What can hang from each mark:
Z_347: Z_428
Z_999: Z_428
Z_732: Z_435 Z_853
Z_382: Z_347
Z_853: Z_732
Z_428: Z_347 Z_435 Z_853 Z_999
Z_435: Z_428 Z_732

Every row comes from one small tree of marks. The marks that hang from a mark follow it in brackets, in the order of their numbers. Every link used is in the known rows. Which tree was each row made from?
Known rows:
Z_732{Z_435}: .03,.02,.02,.07,.20,.09,.01,-.29,.03,.03,-.07,-.10,.06,-.03,.05,.16,.06,-.08,.29,-.03,-.01
Z_428{Z_435}: -.04,.12,.00,.03,.07,.06,-.12,-.08,-.03,.05,.02,-.13,.01,.08,.01,-.03,-.01,.03,-.13,.07,.08
Z_435{Z_428{Z_347 Z_853{Z_732} Z_999}}: .03,-.01,.00,-.09,-.02,-.16,-.09,.05,-.06,.02,.03,.17,-.12,.04,-.04,-.05,-.09,.07,.02,-.05,-.07
Z_853{Z_732{Z_435}}: .11,.06,-.02,.01,.17,.11,-.16,-.09,.04,.05,-.10,-.06,-.07,-.05,.03,.16,.09,-.03,.40,.01,.01
Z_382{Z_347{Z_428}}: -.07,-.02,-.04,.13,.14,.29,.29,.27,-.01,.07,-.01,-.08,.09,-.09,.19,.05,.09,.01,.30,.19,.05
Z_999{Z_428{Z_347 Z_853{Z_732{Z_435}}}}: -.01,-.03,-.04,-.06,.04,.01,.15,-.06,.09,.02,.06,.16,.00,-.07,-.03,.23,.06,-.02,.27,-.15,-.03
Z_435{Z_428{Z_347 Z_999} Z_732{Z_853}}: .03,-.21,.09,-.06,-.08,-.04,.03,.16,-.02,-.11,.01,-.11,.08,-.02,-.15,-.17,-.08,-.04,-.18,-.04,-.11
Z_732{Z_435{Z_428{Z_347 Z_999}} Z_853}: .00,-.12,.05,.02,-.04,-.16,.09,-.06,-.05,-.12,-.05,.05,.08,-.07,-.10,.02,-.03,-.13,.18,-.10,-.05
Z_435{Z_428{Z_853}}: .06,.01,.03,-.09,.26,.08,.08,-.21,-.07,.08,.06,.00,-.05,.00,-.08,.03,-.03,.05,-.23,.15,-.11
Z_435{Z_732{Z_853}}: .03,-.16,.08,-.01,.11,.19,.00,.24,.05,-.02,-.02,-.26,.15,-.07,-.08,-.04,.08,-.03,-.15,.15,-.05
Z_428{Z_435 Z_853}: -.05,.10,.00,.04,.03,-.05,-.06,-.03,-.01,.06,.03,.02,.00,.07,.03,-.01,.02,.06,-.31,.11,.06
Z_999{Z_428{Z_347 Z_435{Z_732} Z_853}}: -.07,-.08,.02,-.02,-.13,.01,.15,.03,.08,-.02,.14,-.01,.05,.04,-.08,-.04,-.02,.04,-.46,-.10,-.01
Z_347{Z_428{Z_853}}: -.08,-.03,.04,.01,.15,.18,.25,.13,.02,.12,.12,.00,.14,-.07,.09,.08,.10,.01,.08,.28,.00
Z_428{Z_347 Z_435 Z_853{Z_732} Z_999}: -.08,.08,-.04,.03,-.26,-.30,-.22,.22,.02,.01,.00,.19,-.07,.11,.06,-.09,-.04,.07,-.05,-.11,.11
Z_853{Z_732{Z_435{Z_428{Z_999}}}}: .18,.10,-.04,-.09,.03,-.03,-.23,-.21,-.06,-.03,-.12,.06,-.21,-.04,-.06,.03,-.02,-.02,.23,-.04,-.05
Z_999{Z_428{Z_435}}: -.08,.13,-.05,-.12,.02,.15,.03,-.18,-.04,.02,.13,-.08,.01,.05,-.08,.06,-.02,.04,-.22,.03,.05
Z_853{Z_732}: .03,.08,-.01,-.06,.20,.17,-.19,.06,.00,.10,-.01,-.12,-.04,.03,.01,.07,.04,.06,.24,.10,-.01
Z_732{Z_435{Z_428{Z_999}} Z_853}: .08,-.03,.02,-.06,.02,-.06,-.01,-.14,-.08,-.11,-.09,.03,.00,-.11,-.12,.02,.02,-.11,.03,.03,-.04
Z_382{Z_347{Z_428{Z_999}}}: -.10,.00,-.07,.10,-.05,.12,.19,.26,-.03,.00,-.05,.01,.06,-.06,.22,-.02,.03,.02,.28,.10,.08
Z_999{Z_428{Z_347 Z_435{Z_732{Z_853}}}}: -.08,-.13,.04,-.05,-.15,.09,.13,.25,.06,-.10,.14,-.14,.16,-.02,-.18,-.07,.03,-.04,-.34,-.03,.02

Which tree is each row?
-.03,-.03,.03,-.03,.03,-.07,.02,-.22,-.09,-.01,.06,-.03,.02,.08,-.04,-.06,-.16,.00,.09,-.12,-.08 : Z_435{Z_428{Z_347 Z_999}}
.06,-.07,.06,.06,.17,-.07,.21,-.31,.00,.02,.01,.10,.02,-.03,-.04,.11,-.02,-.06,.08,-.08,-.12 : Z_732{Z_435{Z_428{Z_347 Z_853}}}
-.01,-.03,-.02,.07,-.12,-.25,-.10,.04,.07,-.02,-.09,.21,-.03,-.01,.09,.09,.03,-.03,.34,-.20,.02 : Z_428{Z_347 Z_853{Z_732{Z_435}} Z_999}
-.04,.01,-.11,.06,-.11,.03,.08,.52,.00,.03,-.09,.21,-.08,-.09,.21,-.02,.11,.09,.21,.16,.10 : Z_382{Z_347{Z_428{Z_853{Z_732} Z_999}}}
-.06,-.06,.03,.10,-.30,-.27,-.08,.14,.07,-.06,-.01,.03,.03,.09,.04,-.19,-.06,.03,-.36,-.16,.05 : Z_428{Z_347 Z_435{Z_732} Z_853 Z_999}
.02,.05,.01,.02,-.20,-.06,-.25,.01,.02,-.06,-.06,-.14,-.04,.10,.02,-.19,-.04,.02,-.34,-.04,.07 : Z_428{Z_435{Z_732} Z_999}
-.14,.05,-.01,.08,-.19,-.19,-.12,-.01,-.01,-.03,.03,-.01,.06,.15,.06,-.10,-.11,-.01,.02,-.18,.10 : Z_428{Z_347 Z_435 Z_999}
.09,.03,-.01,.02,.14,.00,-.09,-.02,.06,.06,-.10,.09,-.07,-.07,.04,.17,.13,.00,.21,.04,.00 : Z_428{Z_853{Z_732{Z_435}}}
.22,.09,-.01,-.06,.25,.14,-.12,-.22,-.04,.04,-.09,-.02,-.19,-.07,-.09,.10,.03,-.03,.25,.07,-.08 : Z_853{Z_732{Z_435{Z_428}}}
-.11,.12,-.03,.03,-.18,.01,-.01,.11,-.04,.02,.07,-.01,.06,.03,.09,-.09,.00,-.01,.02,.16,.15 : Z_347{Z_428{Z_435 Z_999}}
-.16,.02,-.02,-.04,-.07,-.04,.19,-.07,.02,.02,.19,.09,.08,.06,-.05,.06,-.03,.03,-.28,-.09,.04 : Z_999{Z_428{Z_347 Z_435 Z_853}}
-.10,.09,-.11,.14,-.21,.02,.09,.32,-.04,-.02,-.06,.06,.00,-.01,.20,-.12,.03,.03,.04,.10,.18 : Z_382{Z_347{Z_428{Z_435 Z_999}}}
.06,-.11,.07,-.03,-.03,-.03,.00,-.09,-.02,-.05,.02,-.12,.00,.06,-.07,-.16,-.15,-.01,-.10,-.14,-.13 : Z_435{Z_428{Z_347 Z_999} Z_732}
.01,.01,-.01,-.10,-.09,.09,.06,-.04,.05,-.01,.09,-.03,-.03,.01,-.10,-.04,.03,.06,-.62,.04,.00 : Z_999{Z_428{Z_435{Z_732} Z_853}}
.11,-.13,.10,.00,.17,.16,.08,-.11,.00,.01,.05,-.21,.03,.02,-.09,-.10,-.10,.00,-.08,-.04,-.16 : Z_435{Z_428{Z_347} Z_732}
.11,.05,.00,-.04,.07,-.05,-.06,-.40,-.08,-.05,-.09,.02,-.08,-.03,-.04,.03,-.07,-.07,.10,-.07,-.07 : Z_732{Z_435{Z_428{Z_999}}}
.06,.06,-.05,-.02,-.07,-.17,-.20,.00,.05,-.01,-.13,.19,-.12,-.04,.08,.10,.07,.00,.18,-.06,.03 : Z_428{Z_853{Z_732{Z_435}} Z_999}
